Every row comes from one small tree of marks. The marks that hang from a mark follow it in brackets, in alphabetical order. Every link used is in the known rows. Which tree was each row made from?
Known rows
mizof(goligi(nali(refe))): [ -7  39  -6  27  -7   5 -11 -21  26 -15   3 -22  13  22   3 -36   2   5
   4  41 -11   3  -7   3   1   9 -12  -6  15  13 -24  -7 -31 -12]
todu(zedat): [  6 -10   6  13  -7  22 -23 -23  26 -16  -9  -9  14  11  18 -37   4   6
  23  44   5 -13 -10   8   5  15   1  -9  26  39  -3  -5 -29 -52]
todu(mizof(refe) zedat): [  2 -16  11  19 -12  12 -32 -32  30 -16 -22  -4  -4  12  12 -31   4  13
   5  30  -6  -3 -16   2   3   5 -13 -15  10  24   8   6 -28 -51]
ginasiz(mizof(goligi vagod)): [-19 -19   2  22   7  28  12 -11  24 -16  11 -25 -14  14   8 -25   9   4
 -19  42  -3  -7 -24  24  -2   5  -9 -20  17  -4  -5   4 -29 -17]
ginasiz(mizof(refe zavul)): [-14 -31  13  13   7  14   2  -9  27  -5   4 -13  -1   4   3 -11   9   2
  -4  47   0  -1 -18  -4   2  -5 -20 -24  13  -9   1   6 -25 -20]
ginasiz(mizof(goligi refe zavul)): [-17  -7  11  27  15  11  13 -10  27  -7   7 -18   0   9  -2 -13  10   1
 -13  46  -9   0 -18   1   5  -6 -16 -29   8 -16  -3  11 -28 -10]
mizof(vagod): [-13 -21  -9  10  -3  27 -11 -16  25 -22  11 -18  -3  14  23 -43   4   6
  -9  42  -4  -3 -20  12  -1  13 -18  -9  22  15  -7  -8 -30 -30]
nali(goligi todu vagod): [-16 -42 -19  27 -12  27 -11 -28  29 -29   7 -23  -9  42  13 -52  14   8
   2  40   4  -2 -11 -33  -5  12  -4 -22  56  -4   1   5 -16 -34]
nali(goligi(faza) todu(mizof)): [-19 -47 -16  23 -24  14 -12 -34  19 -24  -4 -21  -3  35   9 -33  11  13
  -2  39   7   2  -3 -46   8  10 -11  -6  51  13  12   5 -13 -27]
faza(mogeb): [  0 -36   5   9  -9  14 -21 -18  34  10  -7 -14  24   7  10 -39   2  10
   8  44  -3   1   6   5   1  -1 -12  -4  35  19 -10  -9 -16 -36]
kopa(mogeb(faza)): [ -7   9 -16   5  -3   5 -11 -17  28  -2   6 -10   6  -4  15 -31  -1  14
   5  47  11  -7   0   0   6  12 -10  18  52  42 -12  -9 -37 -20]
lerasi(refe(kopa(mogeb))): [  0   0   4  -2 -12  20  -8 -21  17  12  -4 -19  18   0   7 -29   4  17
 -14  49 -11   3  -5   9  18  17   1  10  33  31   4  -9 -24 -13]
goligi(faza nali(ginasiz)): [-13  -2 -18  13 -26  -4 -16 -29  19 -28  -3 -12  23  26   9 -25   1  -5
  10  50   6 -11   4 -12   9  -1 -22   9  28  15 -15 -19 -17 -24]
mizof(goligi(faza)): [-15  11  -5  32  -9   4  -1 -18  22 -18   0 -18  18  24   5 -33   6  -4
 -18  39  -6  -5  -1  -1   9   9  -7  -5  26  13  -9  -1 -31 -15]
mizof(goligi): [-13  13   0  26  -3  13  -3 -18  27 -10   2 -20  13  17   7 -34   5   3
  -6  40  -6  -1  -7   7   3   8  -5  -9  18  15 -12  -1 -31 -17]
todu(nali(goligi refe) zedat): [  9 -15 -19  19   2  12 -24 -21  23 -13 -23 -17  -5  24  14 -50   7  13
  41  44   4 -10 -14  -4  -6  28  21  -8  33  30 -14   4 -24 -56]
ginasiz(mizof(refe(kopa lerasi) vagod)): [-17 -39   1  16  -4  30   1  -5  25  -8   7 -17 -24   4   9 -24   7   2
 -15  37  -2  -3 -29   8 -11   0 -13 -38  12 -19   5  -1 -24 -22]
lerasi(refe(mizof(goligi))): [ -5 -16   6  12   4  18  -9 -28  22 -15  -6 -16   8  16   8 -16   8  17
  -4  45  -4  -9  -8  12  12  12  -3   5  16  26   5 -10 -24 -18]
ginasiz(mizof(refe(kopa lerasi) zavul)): [-15 -30  14  14   3  19   3  -2  25   3   3 -15   2  -2   0 -11   8   1
  -2  42  -3   6 -20  -6  -3   0 -14 -36  13 -15   6   5 -21 -15]
mizof(goligi vagod zavul): [-21  22  -7  31  28  16  13 -13  20 -24  23 -25  18  19  10 -37   7   5
 -17  47 -28  10 -18  10  14  13 -20 -20  14   3 -14  10 -33  -5]
todu(mizof(goligi zavul) zedat): [ -2  11  17  28  10  10 -14 -27  23 -15 -12 -14  23  15   3 -24   6  13
   6  35 -17   8 -11   9  13  15  -8 -11  14  31   1  17 -29 -34]
ginasiz(mizof(vagod)): [-15 -42   4   9   0  31   1 -10  24 -15   8 -21 -14   8  13 -23   8   5
 -10  44   5  -8 -25  19  -5   6 -13 -15  22   2  -1  -2 -26 -27]
mizof(goligi refe vagod zavul): [-22  27 -14  40  28   8  12 -16  25 -27  22 -18   1  20  10 -40   6   3
 -26  44 -34   7 -23  -3  13  -2 -29 -36  -2 -19 -12  13 -36  -4]
goligi(faza(mogeb(kopa)) nali): [ -2 -18 -12  14 -29  -3 -18 -19  28 -21  -2 -10  35  23   0 -43   0   0
   7  58 -13  -7  14 -10  15   3 -22   4  34   7 -20 -22 -17 -23]
nali(refe todu(mizof) vagod): [ -3 -10   4  30  -4  17 -39 -26  26 -29 -13 -19 -17  33  15 -23  10  20
   4  18  -1  11 -18 -17 -22  14 -14 -13  52  10  -1  10 -18 -41]
ginasiz(mizof(goligi(nali) refe zavul)): [-16   5   5  24   9   7  12 -13  28 -12  10 -18   2  12  -5 -17   9   0
  -9  51 -12   1 -16   1   7  -8 -20 -26   4 -18  -9   6 -27  -5]
nali(goligi(faza) todu(zedat) vagod): [ -9 -38 -23  37 -13  21 -15 -32  23 -43  -2 -19  -3  50  14 -54  15   2
   5  39   4 -14  -6 -37   4  15   1 -24  64   4   5   6 -18 -46]
nali(goligi refe(mizof) todu vagod): [-11 -44 -20  35   9  25 -33 -30  29 -27  -2 -21 -22  50   8 -28  15  24
  23  23   9  -5 -20 -43 -21  12  -2 -24  62  -4  -4   5 -18 -40]
goligi(faza nali): [ -9   3 -15  14 -33  -4 -17 -22  23 -28   1 -12  22  25   6 -39   2  -8
  -3  52  -1  -7   6 -13  12   8 -22   8  28  17 -14 -21 -24 -19]
mizof(goligi zavul): [-15  24   6  27  18   7   7 -13  23  -9  10 -21  33  14   1 -26   7   2
  -2  47 -18  10  -6  -2  14  11 -13 -13  17  12 -12   9 -30  -6]
ginasiz(mizof(refe(lerasi) vagod)): [-16 -43   2  19  -6  25   0  -8  27 -23   6 -16 -23   6  15 -24   7   0
  -9  37   3  -6 -27   9 -10  -2 -20 -31   9 -17   4   0 -25 -28]
refe(kopa(mogeb)): [ -9   4  -7   1 -11  18 -13 -12  24  32   2 -15  13  -3   0 -31   1  12
  -6  41  -6   5  -7  -3   3   9   4   0  44  23  -8  -5 -27 -17]
mogeb(faza kopa): [ -2 -28  -4   4   4  24  -7  -3  29 -25   5  -4   9   5  17 -30   0  16
  21  62   1 -17  -9  -1   5  30  -6  -7  32  31 -10 -19 -36 -20]
mizof(refe(lerasi) vagod zavul): [-17 -12  -7  27  10  12  -4  -9  25 -35  16 -12   4   7  21 -37   3  -1
  -3  40 -19  11 -22 -11   3   4 -36 -37   2 -15  -1   4 -29 -20]
mizof(refe): [ -9 -16  -4  15 -13   9 -19 -20  33 -10  -2  -7  -6  10  15 -35   3   2
  -4  39  -2  -5 -12 -13  -1  -4 -19 -17  11   3  -3  -6 -30 -31]
lerasi(refe): [  1 -16  12   3 -13  19 -11 -25  19 -15  -6 -18  17   9  17 -29   6  11
  -5  50  -3  -2  -5  11  16  18 -10   9  20  33   6 -11 -24 -23]
mizof(goligi refe(lerasi) vagod zavul): [-23  22 -11  46  20   8  11 -11  24 -38  19 -19   5  15  13 -39   4  -2
 -15  37 -31  13 -22  -5   6   2 -30 -44  -6 -24  -8  13 -33  -6]

Which tree is each row?
[-19 -19   3  31  14  12  -9 -11  27 -21   2 -13  21  11   2  -6   5   6
  27  31   1   4  -9  -7  -8   9  -7 -22  13   4   0  -1 -23 -19] => refe(lerasi mizof(goligi zavul))
[-15 -41  -1  11  -5  27 -23  -6  27  12  -6 -11   5   3  -1 -10   3  10
  21  28   8   1 -15  -8 -19  12  10 -26  25   7   7 -13 -17 -24] => refe(kopa lerasi mizof)
[-10  -1 -12  16 -15   9 -15 -10  29   5  -1  -7  -5  -4   9 -34  -1   4
  -2  35  -2   3 -10 -16  -5   3 -10 -25  22   1  -1  -6 -29 -18] => mizof(refe(kopa(mogeb(faza)) lerasi))
[ -4  -5  -6  18   5  21 -28 -32  15 -20 -11 -18  -4  18  26   3   6  24
  44  34  18  -2 -14 -25 -14   0  -7  -7  48  25  -7  -1  -9 -40] => nali(ginasiz refe todu)
[-16 -43 -29  16  -1  11  -6 -21  27 -14 -14 -20  -6  31  12 -47   9   4
  19  44   6  -8 -12   0 -13  12  11  -5  34   0 -15   4 -14 -41] => todu(nali(ginasiz goligi vagod))
[-15 -12 -14  13 -23   0  -9 -26  19 -26  -3 -13  16  24   5 -17   4  -5
   7  51   9 -13   0  -6   7  -4 -21   5  28   8 -13 -16 -15 -22] => goligi(faza nali(ginasiz(mizof)))
[-20 -11   1  25  17  20  -7  -4  23  11   3 -15  20   7 -10  -5   5   9
  15  31  -8  10 -14 -10  -8  12   8 -34  19  -1   2  -1 -20  -6] => refe(kopa lerasi mizof(goligi zavul))
[ -4 -20 -15  12   1  11 -25  -5  24   2 -20 -16  -9   9   7 -25   4  12
  30  36   5   2 -15   0 -23  22  18  -7  28  16 -11  -6 -18 -34] => todu(nali(refe(kopa lerasi mizof)))
[-17  -6  -4  20   1  23  10 -14  24 -20  14 -25 -11  16   5 -29   8   2
 -15  47  -6  -6 -22  24   0   4 -14 -17  13  -7 -12  -2 -28 -12] => ginasiz(mizof(goligi(nali) vagod))
[  3 -12 -17  10   3  12 -15 -24  22 -16 -24 -11   2  12  21 -34   5   7
  43  52   9 -17 -10  17  -3  13  21  -1  24  34 -11  -1 -16 -59] => todu(nali(ginasiz) zedat)
[-22 -13 -10  25  33  18  -4 -18  27 -18  14 -15   4  21   4 -15   8  15
   1  41 -10  -5 -20   3   2   4 -11 -15  16   5  -8   1 -30 -15] => refe(mizof(goligi vagod zavul))
[ -5   6  -8  21 -15   8 -31 -24  27 -30  -7 -16  12  26  12 -29   1   4
  32  31   2   3 -11  -1 -18   7 -21  -9  25   3 -23 -13 -18 -35] => goligi(nali(ginasiz refe(lerasi) vagod))
[-18 -32   4  16  15  21   7  -9  25 -16  13 -16 -12   8   9 -19  10   4
 -14  47  -7  -2 -27   4   2  -3 -26 -29  11 -15   0   7 -27 -19] => ginasiz(mizof(refe vagod zavul))
[-16  39  -5  26  14   1   7 -23  22 -15  11 -21  37  18  -1 -23   4   2
  11  54 -19   9  -4  -2  15   3 -19  -9  10   7 -23   1 -24  -3] => mizof(goligi(nali(ginasiz)) zavul)
[-17  -1 -12  17  20  18  -2 -10  23  -2  18 -13  -1   9   9 -37   5   7
 -22  46 -29  11 -28 -12   9   2 -25 -38   9 -14  -4   5 -30  -9] => mizof(refe(kopa) vagod zavul)
[-13 -53 -12  31  -8  11 -31 -19  21 -21 -13 -16   5  34   5 -19   7  13
  28  18  16  -5 -11 -41 -14  17  -9 -14  43   8  -1  -3 -24 -36] => nali(goligi(faza) refe(lerasi mizof))
[-22 -13   2  27  18  17  19  -7  18 -21  15 -24   5  17   3 -17  11   0
 -24  46 -10  -2 -19  12   9   6 -16 -20  22  -7  -4  10 -28  -8] => ginasiz(mizof(goligi(faza) vagod zavul))
[-20 -14  -5  27  22   5  -7 -18  26 -13   4 -11  18  23  -3  -6   9   8
   3  40  -3  -8  -7 -11   6   3  -8  -8  24  11  -5   0 -27 -15] => refe(mizof(goligi(faza) zavul))
[-15  19  -5  44  14 -13   5 -17  26 -12   4 -12  27  21  -2 -30   6  -3
 -22  43 -28   5   2 -21  19 -10 -25 -27  14 -14 -10  11 -28  -6] => mizof(goligi(faza(mogeb)) refe zavul)
[-18 -20 -23   4  13  26 -17 -16  26  22   9 -11 -12   6  -2 -18   4  24
  -4  36  -5  -6 -21   1  -5   2   5  -6  42  13  -6  -8 -27 -19] => refe(kopa(mogeb) mizof(vagod))
[ -8   6 -17  26 -17  -5 -29 -27  21 -35  -9 -13  16  40   8 -28   4  -1
   8  34   1  -8  -3 -12  -5   4 -23   1  39   5 -22 -12 -20 -31] => goligi(faza nali(ginasiz refe vagod))
[-19  40 -15  29  20   9  11 -17  21 -30  27 -25  20  23   6 -43   4   2
 -11  55 -32  11 -15   9  17  11 -26 -17   7  -1 -23   2 -31   2] => mizof(goligi(nali) vagod zavul)
[-20  22 -22  35  10  20   4 -16  26  -6  14 -18 -21  19   7 -48   5   5
 -38  36 -30   1 -28   4   2  -2 -10 -41   3 -20 -11   3 -35  -6] => mizof(goligi refe(kopa) vagod)
[ -1  14   5  25  -7  10 -20 -37  25 -20 -17 -13  11  20   5 -28   3  13
  13  35  -9  -1 -10  15   7   8  -7  -5  10  29  -6   5 -24 -39] => todu(mizof(goligi(nali(ginasiz))) zedat)
[ -8 -33  -5  32  -8  26 -29 -10  26  -3  -8 -24   2  35   1 -48   8   9
   9  13  -4  12 -21 -25 -24  27   0 -35  47  -9  -8   6 -24 -32] => nali(goligi refe(kopa lerasi) vagod)
[-12 -38 -25  16  -8  11  -8 -14  31 -14 -10 -21  -7  30   9 -60   9   1
   6  45   0  -4 -10   0 -10  21  10  -5  34   2 -13   2 -21 -37] => todu(nali(goligi vagod))
[-11  -2 -13  11 -16   9 -20 -29  30 -24   0 -14  12  26  10 -37   3   1
  16  45   0  -5  -7   5  -5   0 -19  -3  23   5 -22 -14 -18 -31] => goligi(nali(ginasiz vagod))
[-12 -34   8  10  -5  23  -3  -9  28  10  -1 -14 -16   4   1 -17   8   4
 -13  42   2  -6 -21   1  -5  -5  -7 -27  17  -9   3  -1 -24 -21] => ginasiz(mizof(refe(kopa)))
[ -3 -13  -9  15   0  26 -17 -38  17 -27  -8 -13   3  15  28 -10   7  15
  43  48  17 -14  -9 -13   1  -2   3 -11  41  32   2  -2  -7 -50] => nali(ginasiz todu(zedat))
[-17 -35   9  10  15  26   8  -7  22 -14  13 -21   1   7   9 -17  10   5
  -7  49  -2   0 -24  13   2   7 -19 -18  22   0  -2   5 -25 -19] => ginasiz(mizof(vagod zavul))
[-15 -21 -15   9   1  19 -19  -6  26  15   0  -8   0  -6   0  -9   0  17
  21  31  12  -2  -9  -8 -14  14  10 -13  43  20   2 -13 -24 -16] => refe(kopa(mogeb(faza)) lerasi mizof)
[-21   4 -25  18  20  22  -6 -17  25  20  12 -16 -10  11  -7 -20   4  22
 -13  34 -13  -6 -21   6  -2   1   9 -11  36   6 -10  -2 -30  -9] => refe(kopa(mogeb) mizof(goligi vagod))
[ -6 -10   3   9   6  23  -8 -23  19   7  -5 -18   8  14  -1 -16   8  19
 -12  45 -11  -4 -11  10  12  14   8  -3  20  22   6 -10 -22  -9] => lerasi(refe(kopa mizof(goligi)))
[-12  29  -9  29  -9   7  -5 -21  31 -21   7 -21  12  28   2 -47   4  -2
  -9  43 -15   0  -5  10   2   8 -12 -10  16   2 -22  -6 -30 -13] => mizof(goligi(nali(vagod)))
[-13   5   5  23 -15   6 -16 -27  30 -15  -7 -18   6  24   0 -34   4   9
 -15  31 -14  11  -9  11  -1   9 -18  -2  13  10  -8   3 -26 -19] => todu(mizof(goligi(nali(vagod))))
[-18 -45   4  17   4  23  -8 -21  27 -16  -7 -15  -3  23  12 -13  10   3
   5  32  12 -12 -19  16 -17  -5  -9 -15  33  -6  -6   4 -16 -41] => nali(ginasiz(mizof) vagod)
[ -5 -43  -1  18 -18   6 -16 -13  26 -13  -7  -9  32  17   7 -34   3   4
  -1  47  -7 -10   9  -9  11   6 -14   0  42  14  -7 -11 -20 -33] => goligi(faza(mogeb(kopa)))
[ -4 -16   0  -1   0  20 -13 -24  20  13  -5 -14   8   4   1 -14   6  24
  -6  45  -6  -5  -8   6  13  11   5  10  33  29   6 -11 -22 -15] => lerasi(refe(kopa(mogeb) mizof))
[-15 -26  -9  10  -6  19 -22  -9  27  19  -3 -10   6  -5  -4 -10   1  15
  21  27   6   2 -10  -9 -14   7   9 -12  38  12   2  -9 -20 -22] => refe(kopa(mogeb) lerasi mizof)
[-19  -3 -11  23   1  16 -12 -10  26  17   0 -14   7   1  -9 -11   1  13
  13  25  -2   3  -9  -3 -11   6  13 -17  33   5  -3  -4 -23 -12] => refe(kopa(mogeb) lerasi mizof(goligi))
